Each row was made from one small tree. The marks that hang from a mark follow it in brackets, in alphabetical order. Every link used is in the known rows. Write each row's tree.
Known rows:
kalib[nugoli tidek]: [43, -31, 35, -41, 1, 32, -7, -12, 24, -15, 6, 4, 3, 7, 12, -41, 15, 68, -8, -45, 0, 7, 30, 37, 5, 19, -20, 7, -3, -18, 11, -19, -5, 39, -33, 6, -2, 12, -7, -16, -27, -6, 11, 10, -11, -18, 7, 63, -1, -43, 18, 7, -12, -20, -11, -6, 30, 1]
tugug[bipu]: [51, -34, -1, -27, 8, 2, -18, -36, 11, -17, -4, -12, -35, 12, 8, 4, -8, -5, -7, -5, 17, 7, -10, -8, 27, 1, 5, -5, 15, -15, 4, -3, 8, -17, -8, 12, 12, 20, -6, -6, 2, -27, -8, -15, 4, -36, 23, 30, -3, 0, 9, 23, -26, -14, -3, 5, 11, -2]
bipu[kalib[tidek] rizu]: [0, 16, 1, 4, 3, 5, 13, -4, 5, 1, 19, 11, 17, -15, -16, -8, 9, 11, -5, -21, -1, 10, 10, -15, -4, 14, -6, -9, -5, -2, -9, -5, 22, 23, -22, -20, 13, 15, -19, 5, -15, -11, -8, 26, -23, 2, 0, 45, -14, -25, 22, -1, 10, -13, 7, -12, 1, 17]
kizezu[tugug[bipu[kalib[tidek] rizu[simit]]]]: [-24, 26, 5, 5, -20, -14, 0, 4, -2, 12, 13, -3, 8, 31, 6, -9, 6, 19, 7, 11, 12, -11, 2, -16, 6, 21, 15, 11, 3, 1, 1, -9, 4, 3, 6, -33, -10, -13, 7, -1, -23, -15, -10, 21, 11, 9, 5, -7, 23, -33, -18, -18, 0, 8, 9, -4, -19, 10]
rizu[bipu simit]: [29, 1, -19, -39, 17, -11, 0, -19, 13, -18, 7, 3, -22, 26, 23, -10, -31, -12, -4, 10, 9, 12, -2, 54, 5, -7, 25, 5, 25, -10, 8, -35, -41, -19, 3, 11, 0, 6, -11, -9, -25, 16, 18, -8, 10, -14, -1, 28, -2, -12, -31, 16, -9, -25, 2, 20, 13, -6]
rizu[simit]: [64, -3, -10, -40, 5, -5, 3, -43, -2, -28, -2, 8, -1, 15, 19, -8, -13, -6, 0, -6, 21, 21, -1, 36, 4, 7, 12, 3, 15, -31, 5, -30, -15, -22, 0, 9, -2, 16, -17, -1, -31, 1, 10, 2, 15, -16, -1, 42, 4, -21, -24, 15, -10, -21, 7, 12, 8, -4]
simit[rizu[bipu[kalib tugug]]]: [-12, 35, -27, -5, 0, 3, 14, 14, 4, -3, 22, -8, -1, -38, -27, 24, -8, -42, 14, 8, -16, -3, -1, 22, 22, -24, 7, -16, 10, 5, 13, -8, -16, 18, 15, 25, 2, -9, -13, 18, -15, 15, -20, 1, -40, 15, -13, 2, -4, 34, -20, -14, 13, -22, -13, 14, -3, -10]
rizu[bipu[kalib[tidek] tugug[bovusep]] simit]: [-9, 15, 7, 14, -9, -1, 27, 18, 5, 4, 22, -6, 9, 14, 4, -27, -2, -8, -6, 17, -14, -12, 14, 34, -12, -20, -15, 28, 10, 11, -6, -20, -47, 13, 5, 9, 10, -17, -17, -1, 21, 10, 9, 14, -1, 3, -14, -33, 11, -1, -30, -3, 8, -3, -3, -12, 18, -10]
rizu[bipu[kalib tugug[bovusep]]]: [-6, 8, -14, 11, 4, -1, 24, -3, -7, -5, 9, -1, -7, -22, -16, 5, -8, -43, -11, 17, -15, 5, 7, 15, 0, -28, -10, 4, 14, 17, 5, -2, -19, -14, 12, 20, 19, -8, -10, 13, 28, -5, 4, 0, -8, 6, 10, -24, 9, 45, 4, -9, -2, -14, -8, -5, 15, -11]
kizezu[tugug[bipu[kalib rizu[simit]] bovusep]]: [-14, 11, -14, 20, -4, -29, 4, -10, -26, 17, -16, 4, -13, 28, -5, 13, -9, -24, -5, 28, 11, 6, -18, -32, -3, -6, 18, 3, 0, -3, -7, 16, 31, -41, 19, -18, -5, -14, 15, 5, 18, -4, -5, -6, 20, 10, 10, -36, 22, 7, -15, -18, -10, 12, 16, 0, -23, -6]
simit[rizu[bipu[kalib]]]: [1, 5, -34, -36, 11, 5, -1, -7, 12, 10, 9, -2, -27, -16, -23, 17, -22, -31, -2, -4, -7, 21, -7, 4, 19, -27, 11, -27, 20, -3, 20, -2, -3, -2, -3, 19, 6, 3, -10, 6, -20, 15, -22, -12, -40, 7, -7, 34, -12, 16, -4, -9, 7, -33, 3, 21, -4, 0]
kizezu[tugug[bipu bovusep]]: [49, -48, 0, -23, -4, -3, -6, -44, -12, 1, -25, -9, -50, 28, -3, -13, 0, 4, -19, 17, 8, 21, -10, -9, 26, -17, 14, -10, -1, -24, -3, 7, 36, -41, 12, 5, 6, -13, 10, 0, 38, -24, -7, -10, 15, -25, 40, -1, 39, -1, -8, -15, -47, -14, 10, -7, 3, -21]
bipu[rizu[simit] tugug]: [5, 46, -13, 11, -4, -12, 6, 4, -8, -27, 9, 4, 36, -12, 20, 17, -5, -15, 11, 4, -1, -3, -1, 34, -10, 14, 10, -3, 0, -10, -12, -21, -17, -11, 11, -5, -1, 8, -16, 19, -34, 20, 12, 22, 9, 2, -17, 7, -8, -8, -27, 19, 7, 9, -6, 10, -9, -2]
tugug[bipu[rizu]]: [8, -17, -13, 4, 11, -10, -9, -21, 10, -5, -7, -1, -27, 1, -2, 18, -11, -4, -3, -2, 5, 0, -15, -29, 8, 6, 11, -24, 1, -8, -12, 9, 29, -14, -6, -6, 16, 18, -1, 1, 3, -12, -6, -2, -2, -14, 21, 28, -17, -6, 14, 23, -19, -1, 5, 4, -10, 1]
tidek[kalib[nugoli]]: [34, -29, 8, -50, 7, 33, -18, -35, 1, -15, -14, 20, 7, 4, 14, -44, 10, 7, 1, -31, 5, 26, 10, 22, 21, 8, 2, -13, -1, -11, 13, -4, -9, -18, -19, 5, -15, 20, 7, -22, -16, 7, 8, -4, 11, -9, 18, 61, -14, -48, 27, -2, 6, -11, -2, 2, 9, 1]
kizezu[tugug[bipu[kalib[nugoli] rizu[simit]]]]: [-38, 22, 3, 6, -2, -12, -15, 16, -13, 7, -14, 0, 15, 12, 1, 15, 6, 17, 19, 2, 15, -4, 8, -13, 4, 30, 18, 10, -7, 6, 15, 10, -3, -8, 6, -26, -28, -12, 23, -7, -42, 2, -5, -9, 24, 15, 1, -18, 19, -4, 1, -23, 8, 14, 0, 13, -25, 13]
kalib[tidek]: [63, -22, 13, -34, -6, 18, 4, -32, 15, -18, 13, 0, -10, 9, 6, -32, 10, 37, -13, -26, 1, 20, 12, 27, 18, 7, -8, -4, 2, -22, 3, -27, 3, 22, -23, 2, 16, 16, -27, 0, -9, -10, -3, 22, -9, -25, 15, 68, 2, -42, 0, 6, -16, -27, 1, -9, 24, -4]

Which tree is each row?
[-7, 7, -20, 5, -1, 6, 11, 8, -8, 13, 7, -10, -17, -36, -28, 19, -6, -45, -3, 20, -19, 1, -7, 4, 3, -46, 1, -22, 4, 0, 2, 10, 3, 0, 17, 26, 12, -12, -7, 18, 28, 12, -15, -5, -33, 13, -9, -20, 0, 43, -19, -19, 3, -11, 2, 10, 4, -10] -> simit[rizu[bipu[kalib tugug[bovusep]]]]
[-21, 49, 6, 28, -15, 7, 26, 11, 3, -8, 31, 6, 43, -37, -20, 8, 21, -5, 6, -12, -14, -12, 18, 0, -7, 16, -17, -3, -10, 13, -6, -15, 7, 37, -11, -14, 9, 0, -24, 21, -16, -9, -5, 44, -21, 3, -5, 12, -6, -11, 8, -6, 20, 0, -13, -19, -2, 5] -> bipu[kalib[tidek] rizu tugug]
[-30, 30, 4, 33, 2, -7, 3, 20, -19, 1, -11, 13, 45, -23, 4, 15, 11, -7, 10, 1, -8, -3, 4, 6, -36, 10, -9, 7, -14, 13, -5, 8, -1, -1, 10, -4, -14, -5, 7, 8, -6, 16, 17, 3, 8, 21, -32, -34, -9, 13, 7, 4, 24, 28, -4, -1, -6, 8] -> bipu[kalib[nugoli] rizu[simit] tugug[bovusep]]
[-27, 21, 25, 36, -11, 8, 10, 36, -5, 8, 8, 11, 50, -12, 2, -19, 20, 34, 4, -9, -11, -20, 19, 10, -32, 23, -24, 18, -26, 13, -13, -4, -6, 35, -3, -14, -13, -5, 2, 5, 0, 14, 15, 19, 2, 17, -29, -27, -7, -18, 3, 0, 27, 32, -4, -14, 0, 11] -> bipu[kalib[nugoli tidek] rizu[simit] tugug[bovusep]]
[-21, 0, 27, 7, -7, 12, 16, 41, 10, 5, 11, -3, 23, 10, 16, -34, 12, 33, 5, 1, -13, -20, 34, 40, -15, -2, -16, 35, -5, 19, 1, -17, -53, 34, -6, 8, -14, -19, 2, -15, 3, 15, 18, 3, -1, 13, -19, -33, 12, -3, -14, -7, 17, 13, -14, -7, 25, -3] -> rizu[bipu[kalib[nugoli tidek] tugug[bovusep]] simit]
[16, -17, -15, -9, -2, 10, 4, 1, 2, 6, 0, -15, -30, -21, -12, 6, -10, -19, -9, 15, -22, 0, -12, 26, 8, -43, 4, -34, -6, -12, -15, -3, -1, -4, 16, 33, 14, -13, -15, 17, 26, 22, -8, -7, -30, 0, 0, -8, -2, 21, -30, 0, -16, -14, 0, 15, 16, -27] -> simit[rizu[bipu[tugug[bovusep]]]]
[8, -4, -10, -2, 8, -18, -15, -13, 5, -8, -4, 3, -14, 20, 26, 12, -21, -8, 6, 4, 16, -9, -22, -13, -3, 10, 20, -3, 7, -10, -12, -1, 1, -22, 4, -5, 2, 17, 1, -3, -11, 1, 4, -10, 18, -6, 4, 13, -18, -13, -12, 34, -15, 12, 12, 10, -12, 6] -> tugug[bipu[rizu[simit]]]
[6, -31, 35, -20, -5, 28, -17, 8, 21, -1, 5, -6, -6, 13, 5, -23, 17, 49, 6, -30, 13, -13, 18, -12, 22, 20, -20, 19, 1, 9, 15, 6, -5, 38, -28, -6, -3, 14, 4, -24, -5, -23, -9, -6, -5, -15, 12, 26, 0, -13, 31, 5, -1, -5, -20, -13, 12, 16] -> tugug[bipu[kalib[nugoli tidek]]]
[-18, -12, 0, 18, -17, -6, 4, -12, -5, 28, -2, 1, -18, 11, -18, -8, 10, 22, -20, 8, -4, -2, 0, -48, 6, 0, -1, -3, -13, 3, -12, 14, 50, 1, -2, -22, 13, -19, 8, 3, 34, -24, -16, 14, -4, 0, 21, -11, 25, -17, 9, -25, -20, 4, 12, -23, -13, -2] -> kizezu[tugug[bipu[kalib[tidek] rizu] bovusep]]
[-20, 67, -17, 24, -5, -21, 18, 9, -19, -15, 19, 10, 54, -28, -5, 30, 0, -46, 18, 3, 2, -6, 2, 16, -12, 14, 9, 6, 3, 5, 1, -12, -13, -4, 19, -12, -5, 4, -16, 23, -38, 10, 4, 22, 10, 16, -22, -10, -12, 8, -14, 6, 29, 5, -7, 5, -18, 11] -> bipu[kalib rizu[simit] tugug]
[-32, -9, 4, 15, 0, -9, -14, 10, -17, 20, -28, 3, 0, 17, 0, 4, 5, 12, 5, 14, 10, -3, -4, -22, -6, 6, 7, 4, -15, 9, -3, 22, 18, -21, 8, -18, -23, -21, 31, -11, 3, -1, 4, -17, 23, 14, 8, -39, 22, 8, 5, -18, 0, 22, 15, 6, -23, 6] -> kizezu[tugug[bipu[kalib[nugoli] rizu[simit]] bovusep]]
[-6, -16, -18, 19, 12, -11, -1, -15, -4, 13, -15, 4, -26, -8, -17, 23, -9, -34, -14, 10, 6, 1, -21, -64, -2, -11, -1, -14, -1, 6, -12, 34, 47, -27, 0, 0, 21, 15, 9, 7, 42, -18, -19, -13, 1, -4, 14, -10, -16, 23, 35, 7, -14, 6, 17, -9, -15, 6] -> tugug[bipu[kalib rizu] bovusep]
[-22, -11, 29, 15, -1, 24, 17, 35, 12, 7, 10, -2, 11, -14, -5, -29, 21, 30, -9, -5, -23, -6, 38, 25, -8, -9, -28, 19, -12, 19, 4, -2, -26, 42, -17, 11, 6, -18, 3, -13, 18, 0, 11, 10, -14, 4, -3, -19, 8, 9, 15, -13, 9, 2, -21, -17, 28, -7] -> rizu[bipu[kalib[nugoli tidek] tugug[bovusep]]]
[-35, 6, 16, -7, -10, 28, 0, 48, 21, 5, 23, -8, 20, -22, -8, -11, 14, 30, 15, -19, -25, -18, 30, 30, 11, -3, -19, -3, -9, 13, 16, -12, -34, 70, -16, 13, -7, -11, -8, 0, -29, 26, -11, 7, -48, 16, -18, 2, -7, 4, -4, -20, 24, -12, -20, 5, 16, 4] -> simit[rizu[bipu[kalib[nugoli tidek] tugug]]]
[20, -42, -8, 13, 12, -8, -11, -26, 5, 3, -19, 1, -39, 2, -2, 10, -13, -1, -20, 10, 1, 2, -27, -44, -6, -12, 5, -27, -7, -8, -25, 22, 44, -23, -1, 7, 24, 19, 5, -1, 46, -11, -1, -14, 4, -19, 18, 6, -14, -1, 20, 23, -35, 5, 19, -5, -3, -4] -> tugug[bipu[rizu] bovusep]
[-5, -2, -15, 24, 5, -24, -5, -9, -9, 12, -10, 4, -14, 8, 1, 18, -18, -32, -3, 19, 13, 0, -30, -51, -19, -8, 6, 1, 7, 2, -15, 20, 23, -31, 7, -4, 6, 15, 8, -4, 29, -8, -5, -14, 15, -1, -2, -18, -14, 14, -1, 18, -8, 18, 17, -2, -18, 4] -> tugug[bipu[kalib rizu[simit]] bovusep]
[-13, 45, -14, 35, -3, -21, 19, 4, -27, -4, 0, 10, 35, -26, -8, 26, -1, -43, 4, 16, -3, 1, -7, -2, -27, -6, -3, 5, -3, 3, -17, 3, 4, -19, 22, -4, 1, -1, -7, 21, 8, 6, 7, 15, 11, 15, -26, -28, -4, 16, -14, 6, 24, 18, 8, -5, -15, 0] -> bipu[kalib rizu[simit] tugug[bovusep]]
[-34, 7, -1, 7, 12, -9, -19, 20, 7, -3, -9, 6, 13, 8, 14, 17, -5, 6, 22, -8, 16, -17, -4, -28, -13, 28, 6, 12, -2, 11, 9, 10, -10, -3, -13, -15, -17, 17, 16, -11, -31, 6, 8, -19, 14, 7, -11, -3, -16, 5, 15, 14, 12, 17, -1, 11, -22, 20] -> tugug[bipu[kalib[nugoli] rizu[simit]]]
[18, -47, 15, -11, 7, 14, -18, -14, -2, 5, -24, -6, -25, 4, -2, -2, 9, 7, -4, -9, 15, 8, -3, -32, 6, -8, -17, 5, -1, 3, 11, 31, 16, -10, -15, 15, 3, 12, 18, -21, 28, -23, -5, -33, 6, -10, 12, -6, -2, 21, 39, 6, -14, 0, -5, -7, 6, 6] -> tugug[bipu[kalib[nugoli]] bovusep]
[-22, -34, 27, 18, -4, 2, -9, 30, 17, 23, -9, 2, 6, 26, 14, -15, 8, 47, 0, -6, 5, -19, -3, -36, -27, 18, -15, 21, -14, 12, -14, 20, 9, 21, -16, -16, -10, 11, 19, -23, 16, 0, 5, -13, 7, 3, -8, -15, -14, -21, 16, 16, 2, 33, 10, -11, -10, 19] -> tugug[bipu[kalib[nugoli tidek] rizu[simit]] bovusep]
[14, 17, -8, 20, 2, -17, 10, -4, -13, -6, -7, 7, 25, -16, 14, 7, -1, -21, -2, 17, -7, 0, -12, 18, -26, -3, 0, -8, -9, -16, -20, -5, 4, -19, 23, -3, 11, -1, -10, 17, 13, 15, 16, 18, 18, 0, -14, -12, -6, -3, -27, 18, 1, 21, 10, -5, -3, -10] -> bipu[rizu[simit] tugug[bovusep]]
[-15, -10, -13, -36, 15, 19, -18, 20, 16, 6, 2, -3, -17, -19, -15, 9, -10, 4, 14, -15, -4, 14, 3, 12, 16, -17, 5, -22, 7, 4, 27, 4, -14, 24, -12, 19, -14, 3, 9, -9, -30, 26, -11, -21, -35, 17, -5, 28, -12, 23, 11, -16, 10, -25, -10, 32, 5, 5] -> simit[rizu[bipu[kalib[nugoli]]]]
[-29, -24, 23, 18, -15, 14, -2, 15, 0, 25, -11, 4, -9, 10, -13, -21, 24, 55, -14, -5, -7, -8, 12, -36, -4, 11, -7, 1, -31, 10, -5, 25, 41, 22, -17, -26, -5, -21, 25, -12, 24, -20, -9, 4, -5, 7, 23, -19, 22, -15, 30, -22, -15, 13, 4, -15, -5, 4] -> kizezu[tugug[bipu[kalib[nugoli tidek] rizu] bovusep]]
[-17, 23, -17, 14, 3, -24, -9, -6, -4, -1, -1, 3, -5, 9, 5, 26, -20, -26, 17, 5, 20, -9, -21, -35, -2, 12, 17, 7, 18, 2, 4, 8, 0, -17, 8, -10, -4, 17, 0, 1, -18, 2, -7, -8, 13, 2, -4, -3, -17, 5, -2, 17, 7, 10, 10, 7, -27, 16] -> tugug[bipu[kalib rizu[simit]]]
[6, -47, 34, -14, -21, 18, -7, -6, 2, 14, -10, -9, -23, 24, -6, -33, 30, 54, -14, -11, 2, -1, 23, -14, 21, 5, -20, 17, -15, 0, 7, 12, 25, 13, -17, -8, -4, -19, 16, -21, 23, -27, -9, -5, 3, -9, 26, -10, 43, -14, 25, -35, -19, 1, -7, -17, 12, -4] -> kizezu[tugug[bipu[kalib[nugoli tidek]] bovusep]]
[6, 27, -14, -10, 10, -2, 10, -1, 0, -25, 13, -13, 5, 7, 22, 0, -17, -21, 4, 16, 1, -9, 10, 67, 7, -4, 14, 7, 19, -3, 6, -36, -59, -10, 14, 13, 0, -11, -18, 9, -26, 22, 17, 6, 12, -7, -13, -5, 7, 5, -45, 5, 8, -13, -10, 11, 16, -11] -> rizu[bipu[tugug] simit]
[16, 3, -10, 1, 3, -9, 13, -6, -5, -10, 0, -7, -14, 10, 18, -9, -15, -26, -6, 24, -7, 1, 0, 55, -11, -22, 7, 9, 8, -4, -9, -22, -43, -20, 23, 20, 6, -7, -5, 3, 15, 18, 20, -2, 13, -9, -8, -26, 10, 12, -42, 10, -10, -1, 6, 3, 23, -21] -> rizu[bipu[tugug[bovusep]] simit]
[28, 8, -5, 3, -5, -1, 20, -20, -27, -8, 2, -2, 14, -29, -23, 13, 12, -41, -10, 2, -4, 17, 2, 5, 2, -18, -18, -3, 8, 2, 1, 2, 12, -15, 13, 10, 12, -2, -14, 16, 22, -18, -2, 10, 0, -6, 0, -16, 9, 28, 11, -6, 0, -8, -6, -15, 9, -10] -> bipu[kalib tugug[bovusep]]
[-3, -11, 10, -24, -7, 10, -14, -13, -11, -2, -12, -8, -10, 9, -14, 4, 15, 13, 4, -10, 15, 7, 21, -7, 37, 16, 7, 4, -1, 5, 31, 10, 7, -2, -1, -8, -18, -15, 17, -14, -27, -23, -7, -15, 8, -5, 23, -1, 36, 13, 25, -33, -8, -15, -12, 4, -2, 0] -> kizezu[tugug[bipu[kalib[nugoli]]]]
[-31, -4, 22, 7, -4, 2, -16, 32, 20, 7, 8, 0, 19, 20, 13, -9, 4, 50, 19, -20, 8, -22, 8, -21, -10, 35, -1, 22, -6, 10, -5, 4, -17, 35, -21, -17, -17, 7, 9, -19, -24, 5, 1, -2, 3, 4, -10, 6, -17, -27, 15, 18, 12, 20, -4, 0, -12, 21] -> tugug[bipu[kalib[nugoli tidek] rizu[simit]]]
[4, 43, -28, -2, 9, -17, 0, -11, -9, -4, 4, 13, 22, -5, 3, 16, -11, -32, 8, -1, 12, 12, -10, -5, -11, 11, 11, 3, 15, -9, 4, -8, -4, -20, 1, -13, -2, 23, -9, 11, -37, 6, 2, 13, 5, 12, -17, 27, -14, -7, 1, 5, 20, -4, 14, 7, -16, 14] -> bipu[kalib rizu[simit]]
[15, -31, -8, 12, 5, -22, -13, -13, -3, 4, -19, 5, -30, 24, 21, 7, -20, -6, -6, 14, 15, -4, -37, -25, -18, -6, 10, -8, -1, -11, -26, 11, 24, -34, 9, 3, 13, 11, 6, -1, 33, 1, 7, -17, 26, -16, 5, -6, -16, -11, -13, 34, -25, 19, 21, 7, -9, -5] -> tugug[bipu[rizu[simit]] bovusep]
[-26, -6, -2, 2, 1, 19, 6, 25, 5, 13, -3, -7, -2, -36, -23, 8, 5, -10, 6, -1, -28, -2, -1, 17, 0, -31, -13, -18, -10, 13, 7, 15, -6, 18, 3, 27, -6, -10, 10, 2, 12, 21, -7, -19, -33, 15, -13, -27, -6, 38, 4, -14, 6, -1, -11, 10, 15, -7] -> simit[rizu[bipu[kalib[nugoli] tugug[bovusep]]]]
